In the rows, zero is written as 128.
Known rows, with every step that occurs
tipu-gisak-taner: [113 128 108 133 142 145  85 148 110  88 139  89 122 131  81 111 113 150
 127 118 132 143 164 118 139]
tipu-dezesiv-sugitaz-gisak-taner: [ 87 126 103 113 169 179 138 162 111 102 107 103 102 110 132 114  56 134
 114 108 122 107  98 168 138]
lofazed-gaka-tipu-gisak-taner: [118 121 122 132 139 176  82 145  97  94 109  46 136 161  86 163 167 198
 119 125 154 138 199 124 151]
zugake-tipu-gisak: [104 125 119 128 108  84 134 158 108 111 120  88 105 129 125  94 163 137
 143 151 125 137 164  82 135]
lofazed-gaka-tipu-gisak-sugitaz-dezesiv: [ 76 112 139  76 141 139 130 143 107  79  88  92 153 143 116 164 165 152
 125 143 177 123 183 102 137]
tipu-dezesiv: [111 134  98 109 107 127 135 133 110 123  91 129 103 132 158 130 109 152
 144 122 152 143 106 139 141]
zugake-tipu-gisak-sugitaz: [ 86 126 108 108 121  72 145 144 105 105 116 122 136 121 130 107 173 132
 150 164 148 138 168  85 147]
riki-gisak-sugitaz: [ 87 125  93 116 149 137 152 106 168  84 138 142 163 138 115 135 136 120
 137 118 155 120 146 103 126]
gisak-tipu-dezesiv-sugitaz: [ 77 110 100 106 129 120 155 208  84 116  59 106  75 122 157 123  99 143
 184 105 119 123  86 162 105]
gaka-lofazed-zugake: [128 139 123  99 129 117 139 168 155 149 120  92 166 131 126 136 130 141
 135 102 145 128 138 157 128]
zugake-tipu-dezesiv: [111 136  97 112  88  94 147 141 109 132 100 105  82 122 176 102 142 143
 141 145 145 145 103 118 146]
riki-zugake-tipu: [152 108 123  99  75  38 104 146 133 119 128  87  94 108 126 112 160  99
 114 130 107 131 117 108 104]
zugake-tipu: [129 128 125 131 112  93 142 134 125 134 136 104 110 118 147  99 164 120
 124 152 120 131 125 108 133]
lofazed-zugake-tipu: [118 148 131 109  97  67 124 182 135 150 147  83 118 104 138 116 164 136
 133 126 126 131 136 128 141]
sugitaz-zugake-tipu-gisak-taner: [118 124  98 108 115  77  92 190  96  95 154  38  84  94  92  54 159 121
 116 157 134 155 151  75 148]
lofazed-zugake-tipu-dezesiv: [101 157 100  95  73  67 131 190 121 147 112  82  94 107 171 121 140 161
 151 119 152 145 113 139 153]
gisak-sugitaz: [111 132 118 106 142 117 141 112 123 119 124 166 159 119 132 142 137 122
 138 142 153 127 130 131 142]
lofazed-gaka-tipu-gisak: [109 119 136 124 125 148 115 146  99 111  83  69 138 168 112 174 177 198
 138 129 156 132 200 107 139]
lofazed-zugake-tipu-gisak-sugitaz: [ 75 149 112  87 110  46 126 191 113 118 128  99 145 108 121 126 168 147
 159 137 154 138 176 101 153]
zugake-tipu-dezesiv-sugitaz-gisak-taner: [ 87 125 100 113 149 141 151 173 108 106 114  79  81 100 155  84  95 124
 110 131 114 111  99 148 146]
riki-dezesiv-sugitaz-zugake-tipu-gisak-taner: [ 95 112 120  73 134  82 139 233  85  84  99  26  42  51 121  60 116 135
 115 156 130 149 115 111 122]
tipu-dezesiv-sugitaz-gisak: [ 78 122 115 102 153 151 171 166 116 117  78 127 102 115 159 125  68 133
 131 113 124 101  99 149 129]
gaka-lofazed-zugake-tipu-dezesiv-sugitaz: [ 90 146  96  58 115  87 183 225 141 158  65  58 113 116 165 112 125 153
 162 102 147 122 110 171 121]
gaka-lofazed: [141 120 120 120 140 142 154 122 145 133 111 117 153 149 133 121 133 125
 129 127 139 128 131 136 120]
sugitaz-zugake-tipu: [134 122 119 102 102  62 133 169 116 133 144  82  91  92 139  71 173 100
 119 165 131 140 115  88 136]
sugitaz-zugake: [131 124 125 101 122  96 121 163 120 130 136 103 110 101 122 102 136 109
 121 143 141 137 117 106 133]
dezesiv-tipu-gisak-sugitaz: [ 62 131  93 100 104  94 130 141  96  88 127 145 135 129 128 114 167 107
 163 142 151 170 173 100 161]
gaka-lofazed-zugake-tipu: [129 142 122 102 111  82 152 178 151 153 128  69 146 126 144 106 168 133
 133 127 138 133 139 138 134]
gaka-tipu-gisak-sugitaz-dezesiv: [ 62 117 145  81 149 127 123 159 127  69 105 118 156 118 118 124 129 117
 126 138 148 135 158 108 124]

Rows
[108 118 116  98 100  50 127 193 101 115 128  63  84 100 117  66 170 118
 133 163 137 150 154  60 141] : sugitaz-zugake-tipu-gisak
[ 80 128 104 122  91 105 119 155 102  95 133 109 101 137 121 102 157 115
 154 129 127 173 172  95 146] : dezesiv-tipu-gisak
[131 115  96  84  51  36 112 154 114 115  93  88  65 111 154 114 140 125
 133 123 136 144  95 120 116] : riki-zugake-tipu-dezesiv
[ 98 107 161 112 166 145 185 163 110 104  89 129  92  83 167 126  70 129
 104 137 106 105  89 149 121] : riki-dezesiv-sugitaz-gisak
[111 128 105 135 123 112  98 156 109  96 148  62 105 122 101  81 152 141
 124 145 123 146 164  99 143] : zugake-tipu-gisak-taner
[ 94 115 124  76 130 103 119 165  83 103  86  83 151 130 108 160 192 167
 141 156 192 138 188  88 155] : lofazed-gaka-tipu-gisak-sugitaz-zugake
[ 68 131 118  48 126  62 158 194 146 100 118  75 155 111 127  93 152 107
 138 138 165 132 161 110 132] : gaka-lofazed-zugake-tipu-gisak-sugitaz-dezesiv
[103 151 106 117 111  86  81 203 120 112 158  40 113 108  91  99 147 157
 133 117 129 147 175 118 151] : lofazed-zugake-tipu-gisak-taner
[ 81 122 113 104 136 115 184 172 109 122  87 102  84 108 178  96 105 120
 129 139 114 104  99 134 136] : zugake-tipu-dezesiv-sugitaz-gisak
[ 64 123  88  69  96  61 124 175  87  87 133 122 114 100 119  87 176  86
 155 154 164 180 159  75 163] : dezesiv-tipu-gisak-sugitaz-zugake
[117 122 111  82 114  50 145 156 110 126 139 116 121  83 146  83 181  92
 127 178 160 138 117  90 149] : gisak-sugitaz-zugake-tipu
[ 92 123 121  84 133 166 157 173 101 134  35  76 109 147 157 183 134 193
 153 105 160 113 132 167 126] : lofazed-gaka-tipu-dezesiv-sugitaz
[ 87 118 122  94  93 117 131 145 133  94 158 114  92 110 145  79 138  57
 111 132 121 156 116 116 131] : sugitaz-dezesiv-tipu
[ 82 120 119 113  81 101 140 159  82  76 109 108  64 105 158 106 136 135
 139 146 134 190 135 107 152] : riki-dezesiv-tipu-gisak
[111 150  94  86  89  80 159 185 136 150  95  72 117 126 173 112 146 157
 151 121 162 146 115 148 149] : gaka-lofazed-zugake-tipu-dezesiv
[ 82 103  98  78 120  87 147 243  75 117  64  83  58  98 149  93 106 123
 177 119 131 132  75 139 110] : gisak-tipu-dezesiv-sugitaz-zugake
[ 83  95 143 143 170 134 161 191  97 109 111 117 109 121 135 114 106 106
 141 124  74  91 108 137 106] : dezesiv-sugitaz-gisak-tipu
[ 94 120 132  78 144 118 143 126 138  98 133 152 143 104 131 120 114  86
 114 143 152 119 115 125 125] : gisak-sugitaz-dezesiv
[ 82 114 115  72 127  56 153 235 105 120 101  48  81  90 108  67 149 112
 150 144 121 127 147  83 109] : dezesiv-sugitaz-zugake-tipu-gisak
[ 86 130 112 104 139 107 131 134 107  99 106 147 154 131 113 138 134 139
 154 138 158 133 168 107 141] : tipu-gisak-sugitaz
[ 88 124 107  74 131  73 124 171  99  99 114 122 136 101 103 110 139 120
 147 151 166 143 155  82 145] : tipu-gisak-sugitaz-zugake
[ 86 125 120  62 131 120 143 225 117 128  58  78  95  93 151 114 110 140
 146 112 144 136  94 148 116] : gaka-tipu-dezesiv-sugitaz-zugake
[ 86 130 102  84 134 134 159 177 116 129  63 114  97 119 151 132  84 146
 158 103 138 119 101 164 114] : tipu-dezesiv-sugitaz
[ 90 130 101  85 114 100 173 183 112 135  71  92  75 111 168 102 120 138
 155 124 131 120  99 145 121] : zugake-tipu-dezesiv-sugitaz
[110 118 123  75 129  67 160 213 122 139 116  68  83  76 132  72 152  91
 131 147 116 118 110 107 110] : dezesiv-sugitaz-zugake-tipu
[108 100 136 165 144 130 134 148  91 102 137 132 114 132 145 113 130 113
 129 143  92 115 114 115 135] : sugitaz-gisak-tipu
[ 98 130  83  66  91  50 151 163  94 121 103 119  94  87 174  85 162 118
 143 170 185 153  91 102 164] : gisak-sugitaz-zugake-tipu-dezesiv
[118 128  93  84  79  62 142 177  99 130 108  81  65  94 167  75 151 120
 133 161 158 154  93  97 151] : sugitaz-zugake-tipu-dezesiv
[ 68 119 124  74 141 111 134 147 120  75 115 134 139 115 109 113 111 104
 131 140 156 128 151  99 127] : tipu-gisak-sugitaz-dezesiv
[ 90 124  99  57 125 102 154 213 108 131  70  94  79  91 142 105  91 126
 152 116 150 128  88 140 118] : tipu-dezesiv-sugitaz-zugake
[ 63 120 109  95  95  88 152 144  77  68  99 147  96 100 165 119 146 127
 148 157 159 189 138 110 163] : riki-dezesiv-tipu-gisak-sugitaz
[115 111 141  70 119  63 180 215 101 122  90  69  46  48 169  78 129 114
 116 165 124 136  78 119 115] : riki-dezesiv-sugitaz-zugake-tipu
[ 71 119 121  78 123  76 146 153 116  81 127 109 119 105 127  83 149  92
 128 165 146 131 153  81 132] : zugake-tipu-gisak-sugitaz-dezesiv
[ 92 105 109 148 120 130 141 153  77  96 101 132  88 138 175 116 107 137
 145 135 118 128  89 126 147] : sugitaz-gisak-tipu-dezesiv
[ 63 117 116  90  94 109 124 167 117  71 142  94  85 118 119  75 136  76
 126 128 126 166 156  89 130] : sugitaz-dezesiv-tipu-gisak
[ 98 104  99 159 132 135 133 150 144  79 136  99 112 151 116 114 145 126
 155 109 114 126 130  97 106] : riki-gisak-tipu
